Every row comes from one small tree of marks. The marks that hang from a mark follow it in brackets, in the order of their numbers. Every link used is in the known rows. Which tree was each row made from?
Known rows:
k_24[k_606[k_607] k_705 k_771]: [-1.293 -0.787  0.573 -0.567 -1.405 -1.153  0.200 -0.540  0.352 -1.323
  0.662 -0.458 -0.177  0.591  3.253  2.059  0.521 -0.435  0.759  0.235
 -0.877  1.579 -1.000  0.361]
k_374[k_607[k_606]]: [-2.751  0.281 -0.659 -2.300  0.233 -0.282  0.078 -2.669 -0.890 -0.844
 -1.218  1.046  0.664  1.702 -3.176 -4.359 -0.033 -0.508  3.711 -2.741
 -0.594 -0.455  1.040  4.296]
k_705[k_994[k_133]]: [-3.639  2.015 -1.662 -3.225 -0.877  1.223 -0.535 -1.051  3.226 -1.769
 -1.463 -0.498 -0.076 -4.148 -3.373 -1.779 -1.237 -2.587  1.247 -1.222
 -0.266 -3.635  2.676  1.992]
k_374[k_730]: [-2.145  0.696 -1.027 -0.761  0.495  1.617 -2.611 -1.173  0.415 -0.594
 -1.050  0.111  0.396 -0.179 -2.538 -2.184 -2.043 -0.724  1.255 -1.430
 -0.911 -0.994  0.749  1.134]
k_133[k_994[k_705]]: [-1.822  1.647 -1.939 -3.459 -0.549  1.437 -0.844 -1.513  2.089 -1.648
 -2.431 -0.362 -0.268 -3.691 -2.471 -3.151 -4.176 -3.392  1.821 -1.806
  1.036 -4.375  0.946  2.977]
k_730[k_374[k_607]]: [-2.857 -0.361 -0.977 -0.895 -0.314  0.019 -0.382 -0.880 -0.341 -0.581
 -1.160  0.724  0.844  0.196 -2.251 -3.424  0.401  0.909  2.256 -2.509
 -2.052  0.072  1.270  2.666]
k_606[k_607[k_374]]: [-2.749  0.263 -1.075 -2.283 -0.693  2.013 -0.515 -2.178 -0.703 -2.161
 -1.109 -0.421  0.595  1.918 -0.784 -3.260 -0.971 -0.070  1.698 -3.191
 -0.473  0.072  0.209  3.202]
k_994[k_133 k_705]: [-3.491  1.843 -1.899 -3.154 -0.735  1.446 -0.971 -1.182  2.379 -1.394
 -2.150 -1.046 -0.067 -3.706 -3.199 -3.040 -2.445 -3.946  1.250 -1.445
  0.328 -3.839  1.049  4.512]
k_771[k_646 k_730]: [ 0.037  1.567 -0.738 -0.014  0.803  1.091 -1.031  0.328  0.477  0.006
 -0.407 -0.452  0.437 -2.089 -3.655 -2.644 -4.593  0.602 -1.097  0.493
  0.170 -0.459  0.273 -0.792]
k_646[k_771[k_24]]: [ 0.855  0.501  0.033  0.035  1.560  0.569 -1.123  0.419  0.529  1.364
  0.207 -0.052  0.365 -2.475 -1.882 -1.231 -2.768 -1.055 -1.808  0.822
  0.264 -1.819 -0.241 -0.314]
k_646[k_771[k_730[k_374[k_607]]]]: [ 1.024 -0.196 -0.788  1.915 -0.096 -0.275  0.423  0.730 -1.511  0.945
 -0.591  0.827  1.096 -0.736 -2.935 -2.426  0.213  1.945 -0.401 -0.812
  0.641 -0.089  0.319  0.558]
k_771[k_24[k_705] k_646 k_730[k_374]]: [ 3.139 -0.079  0.830  1.928  1.967 -0.060  0.254  2.286  0.027  2.325
  0.616  0.023 -0.990  0.336 -0.420  1.175 -0.260  1.634 -0.857  1.902
 -0.548  0.621 -0.003 -2.991]
k_646[k_771[k_730]]: [ 0.935  0.978 -0.792  0.762  0.436  0.681 -0.740  0.168  0.343  0.573
 -0.554 -0.340  0.660 -3.367 -3.059 -1.807 -3.970  0.021 -1.814  0.425
  1.091 -1.533 -0.312 -0.204]
k_24[k_606[k_607] k_705]: [-0.944 -0.629  0.189 -2.021 -1.034 -0.976  0.163 -1.705  0.849 -0.825
 -0.124 -0.599 -0.297  0.276  2.579  0.711  0.146 -0.873 -0.092 -0.682
 -1.840  0.831 -0.529  1.947]
k_24[k_606 k_705]: [-1.073 -0.476  0.299 -1.629  0.024 -0.980 -0.171 -1.417  1.747  0.133
 -0.180 -0.233 -0.276 -1.330  1.584  1.118 -1.683 -1.290  0.137  0.064
 -2.359 -0.064  0.089  1.156]
k_24[k_606[k_607] k_705[k_994] k_771[k_730[k_374]]]: [-0.225 -1.315  0.568  1.791 -2.399 -1.206  1.244  1.216 -0.016 -1.054
  0.431 -0.092 -0.506  0.211  3.618  3.094  4.687  1.572 -0.009  0.644
  0.440  1.533 -0.613 -2.097]
k_24[k_606 k_705 k_771[k_646 k_730[k_374]]]: [ 1.575 -0.693  1.045  2.983 -0.166 -1.225  0.948  2.107 -0.449  0.888
  1.243  0.098 -0.018  0.146  1.402  2.990 -0.155  1.948 -1.206  2.137
 -0.045  2.361 -0.730 -3.472]
k_607[k_374[k_730]]: [-2.056  0.287 -1.004 -0.758  0.581  2.678 -2.020 -1.643 -0.921 -0.901
 -1.152  0.424  0.638  2.564 -1.773 -2.196 -1.003 -0.271  2.362 -2.647
 -0.406 -0.380  0.925  1.645]
k_607[k_374 k_606]: [-2.805  0.227 -0.497 -2.252  0.470  1.538  0.276 -3.042 -1.067 -1.142
 -1.264  0.589  0.505  2.536 -2.244 -3.597 -1.268 -0.642  3.057 -3.318
  0.113 -0.530  0.664  3.681]
k_646[k_771]: [-0.420  1.083 -0.641 -0.972  0.434  0.766 -1.130 -0.717  1.085  0.167
 -0.523 -0.312  0.866 -2.930 -3.254 -1.758 -4.629 -1.247 -0.984  0.007
 -0.232 -1.641  0.450  0.996]
k_24[k_606 k_705 k_771[k_646 k_730[k_374[k_607]]]]: [ 1.651 -1.110  0.930  2.959 -0.321 -1.819  1.407  1.957 -1.638  0.908
  1.237  0.931  0.315  1.970  1.155  2.282  2.044  2.573  0.567  1.445
 -0.232  2.959 -0.217 -2.431]
k_730[k_374[k_607[k_606]]]: [-2.876 -0.474 -0.483 -1.170 -0.115 -0.527  0.821 -2.151 -1.506 -0.474
 -1.269  1.299  0.730  2.471 -2.810 -4.105  1.970  0.789  3.350 -3.374
 -0.926  0.275  1.096  3.888]
k_24[k_606[k_607] k_705[k_994] k_771]: [-1.578 -0.346  0.578 -1.000 -1.984 -0.842  0.136 -0.197  1.396 -1.793
  0.559 -0.379 -0.395 -0.234  3.027  3.008  2.068 -1.039  1.154  0.689
 -0.545  0.649  0.139 -0.593]
k_771[k_24[k_606 k_705[k_994[k_133]]] k_646]: [ 1.134  1.014  0.585 -1.576  0.734 -0.651  0.789  0.922  2.543  0.989
  0.929 -0.205 -0.860 -1.715  0.531  3.228  1.269 -2.309 -1.308  2.121
 -0.226 -1.762  1.662 -1.547]

Write each row's tree:
[-2.049  0.103 -0.747 -1.124  0.572  0.334 -1.004 -2.514 -1.982 -0.401
 -1.198  1.555  0.719  3.991 -3.166 -3.629  1.648 -0.266  4.143 -2.899
  0.046 -0.046  1.124  3.550] | k_374[k_607[k_606] k_730]
[ 1.921 -0.340  1.213 -0.772  0.818 -0.951  0.185  0.231 -0.035  0.935
  1.302 -0.471 -0.507  1.580  2.490  1.697  0.515 -0.239 -1.995  1.372
 -0.976  1.432 -0.859 -0.820] | k_771[k_24[k_606[k_607] k_705] k_646]
[ 2.266  0.389 -0.012  1.726  1.554  0.516 -0.738  1.176 -0.217  1.776
  0.131 -0.007  0.171 -2.803 -1.695 -1.413 -2.162  0.229 -2.626  1.319
  1.556 -1.760 -1.026 -1.541] | k_646[k_771[k_24 k_730]]
[ 3.106  0.765  0.705  0.841  2.371  0.186 -0.464  1.733  0.646  2.039
  0.638 -0.208 -1.053 -0.448 -0.767  0.950 -2.253  0.342 -0.533  2.549
 -0.220 -0.121  0.003 -2.750] | k_771[k_24[k_705] k_646 k_730]
[-0.309  0.576 -0.167  2.585  0.040  0.677 -0.373  2.072 -0.590 -0.132
  0.318 -0.089  0.569 -0.984 -2.554 -1.087 -2.283  2.242 -0.533  0.865
  0.813  1.047 -0.222 -2.767] | k_24[k_771[k_646 k_730[k_374]]]
[ 1.514 -0.021  0.379  2.501  0.351 -0.702  0.744  2.316 -1.120  0.623
  0.747  0.756 -0.047  1.961 -1.280  1.307  0.427  2.345  2.547  1.383
 -0.242  2.260  0.800 -2.259] | k_24[k_705 k_771[k_646 k_730[k_374[k_607]]]]
[-1.972  0.148 -1.212 -1.153 -0.401  2.601 -1.622 -1.927 -1.865 -1.828
 -1.109  0.044  0.629  4.208 -0.776 -2.558  0.734  0.200  2.110 -3.407
  0.132  0.522  0.397  2.501] | k_606[k_607[k_374[k_730]]]
[ 0.200 -1.410  0.426  1.196 -1.369 -0.137  1.219 -0.144 -1.775 -1.263
  0.525 -0.089 -0.243  2.941  4.109  1.965  2.141  1.293  1.062 -0.450
  0.939  2.211 -1.621 -0.260] | k_24[k_606[k_607[k_374]] k_705 k_771[k_730]]
[-1.729  0.175 -0.600 -3.199 -1.931  0.387  1.753 -1.715  1.130 -2.041
 -0.565 -0.428 -0.517  1.266  2.255  1.967  3.703 -1.922  1.467 -1.911
 -0.069 -0.854  1.600  2.644] | k_24[k_606[k_607[k_374]] k_705[k_994[k_133]]]
[ 1.513  1.384  0.843 -1.367  1.818  0.477 -0.871  1.112  2.358  1.108
  0.626 -0.209 -1.059 -0.909 -1.207  2.044 -1.325 -1.558  0.713  2.469
 -1.232 -1.120  1.995 -2.530] | k_771[k_24[k_705[k_994]] k_646]
[-1.639 -0.756 -0.279  1.322 -1.868 -0.462 -0.107 -0.024 -1.048 -1.728
  0.166 -0.428  0.592 -0.878  1.951 -1.181  0.622  1.352 -1.468 -0.451
  1.264  1.100 -2.251 -0.081] | k_24[k_606[k_607] k_771[k_730]]
[-2.059  0.177 -0.522 -1.113  0.804  2.119 -0.819 -2.722 -2.187 -0.789
 -1.243  1.025  0.567  4.839 -2.383 -2.846  0.427 -0.384  3.498 -3.428
  0.739 -0.098  0.782  2.921] | k_607[k_374[k_730] k_606]
[ 0.334 -1.193  0.847 -1.073  0.168 -1.163  0.142 -0.643  0.278  0.413
  0.540 -0.361 -0.765  0.815  3.921  1.242  1.990 -0.569 -0.910  0.200
 -1.415  0.596 -1.219  0.665] | k_771[k_24[k_606[k_607] k_705]]
[ 0.285 -1.065  0.976 -0.581  1.093 -1.129 -0.199 -0.394  1.143  1.272
  0.552  0.060 -0.696 -0.809  2.899  1.653  0.176 -1.046 -0.699  0.921
 -1.961 -0.304 -0.618 -0.154] | k_771[k_24[k_606 k_705]]
[ 2.352  1.935  0.005 -0.377  1.293  0.469  0.556  2.092  2.365  1.109
  0.327 -0.398 -1.508 -2.173 -1.690  2.093  0.280 -1.253 -0.131  2.573
  1.084 -2.311  1.956 -2.594] | k_771[k_24[k_705[k_994[k_133]]] k_646 k_730]
[ 2.452 -0.858  0.240  1.768 -0.010 -0.674  0.291  0.648 -1.639  1.111
  0.704 -0.225  0.501 -1.173  1.681 -0.814  1.201  0.951 -4.908  0.682
  2.140 -0.095 -2.591 -0.714] | k_646[k_771[k_24[k_606[k_607]] k_730]]
[-1.708  0.641 -0.559 -3.279 -2.049 -0.729  1.165 -1.246  2.483 -1.726
 -0.523 -0.767 -0.726 -1.429  1.654  1.876  2.694 -2.396  0.317 -0.709
 -0.592 -1.355  1.461  2.089] | k_24[k_606[k_607] k_705[k_994[k_133]]]
[ 1.484 -0.884  0.616  2.600  0.956 -0.495  0.284  1.650 -1.246  1.814
  0.705  0.243  0.386 -0.725  0.450 -0.928  0.757  2.374 -4.253  0.817
  0.321  0.812 -1.425 -2.624] | k_771[k_24[k_606] k_646 k_730[k_374]]
[ 1.118 -0.673  0.434  0.157 -0.030 -0.611 -0.111 -0.185 -0.944  0.678
  0.775 -0.289  0.751 -0.791  1.469 -0.630  0.589 -0.290 -4.061  0.181
  0.755 -0.179 -1.851  0.444] | k_646[k_771[k_24[k_606[k_607]]]]
[ 2.509 -0.348  1.324 -0.058  0.818 -1.049  0.166  0.769  1.712  1.905
  1.047  0.161 -0.520 -2.258  1.747  3.831  0.845 -1.896 -2.047  2.616
 -0.238 -1.509  0.410 -2.061] | k_646[k_771[k_24[k_606 k_705[k_994]]]]
[ 1.164 -0.409  0.779  1.067 -0.334  0.751 -0.283  0.164 -2.430 -0.776
  1.329  0.196  0.311  6.303  2.386  3.350  1.675  0.526  1.228  0.035
  0.655  3.424 -0.331 -1.395] | k_24[k_606[k_607[k_374[k_730]]] k_705 k_771[k_646]]
[ 1.661 -0.841  0.885  2.584 -1.154 -1.205  1.274  1.808 -1.307 -0.037
  1.325 -0.337 -0.082  1.824  2.402  2.641  1.588  2.405 -1.481  1.366
  0.498  3.260 -1.389 -2.676] | k_24[k_606[k_607] k_705 k_771[k_646 k_730[k_374]]]
[ 2.545 -1.288  0.278  1.910  0.035  0.412  0.935  0.242 -3.053  0.783
  0.651  0.109  0.711  1.511  2.346 -0.643  2.208  1.469 -3.809 -0.503
  2.616  0.485 -2.387 -0.240] | k_646[k_771[k_24[k_606[k_607[k_374]]] k_730]]
[ 2.424 -1.883  0.421  3.375  0.510 -1.604  1.100  1.445 -2.582  2.354
  0.563  1.266  1.005 -0.175  0.859 -0.851  3.596  2.464 -3.298  0.235
  1.026  0.380 -1.362 -0.883] | k_646[k_771[k_24[k_606] k_730[k_374[k_607]]]]
[ 3.980 -0.671  0.780  2.763  1.610 -0.434  0.606  2.199 -0.157  2.885
  0.545  0.149 -0.817 -0.893  0.167  1.923  0.384  1.037 -1.643  1.981
  0.383 -0.426 -0.559 -2.513] | k_646[k_771[k_24[k_705] k_730[k_374]]]
[ 1.619 -0.078  0.768  1.519 -0.822 -0.991  0.566  1.184 -0.638 -0.374
  1.294 -0.642 -0.137  0.977  2.043  2.297 -0.369  1.077 -1.160  1.961
  0.822  2.456 -1.431 -2.262] | k_24[k_606[k_607] k_705 k_771[k_646 k_730]]
[ 0.094 -1.718  0.586  2.330 -1.794 -1.413  1.257  0.883 -0.975 -0.579
  0.553 -0.231 -0.334  0.995  3.829  2.087  3.140  2.135 -0.392  0.193
  0.097  2.472 -1.775 -1.097] | k_24[k_606[k_607] k_705 k_771[k_730[k_374]]]
[ 1.446  1.143  0.405  1.380  0.819  0.237 -0.398  1.839  0.781  0.294
  0.731 -0.374 -0.500 -0.735 -1.419  1.743 -3.724  0.357  1.105  2.616
  0.303  0.885  0.228 -3.056] | k_24[k_705 k_771[k_646 k_730]]
[-1.796  0.718 -0.430 -2.834 -1.032 -0.662  0.755 -1.029  3.405 -0.786
 -0.491 -0.307 -0.740 -3.007  0.655  2.251  0.978 -2.887  0.546  0.056
 -1.081 -2.292  2.099  1.268] | k_24[k_606 k_705[k_994[k_133]]]
[-0.174  0.277  0.028  1.040  0.190  0.020 -0.461  1.016  1.076 -0.274
  0.043 -0.256 -0.753 -1.466  0.079  1.334 -2.254  0.095  2.216  1.445
 -0.084  0.044 -0.146 -1.500] | k_24[k_705 k_771[k_730]]
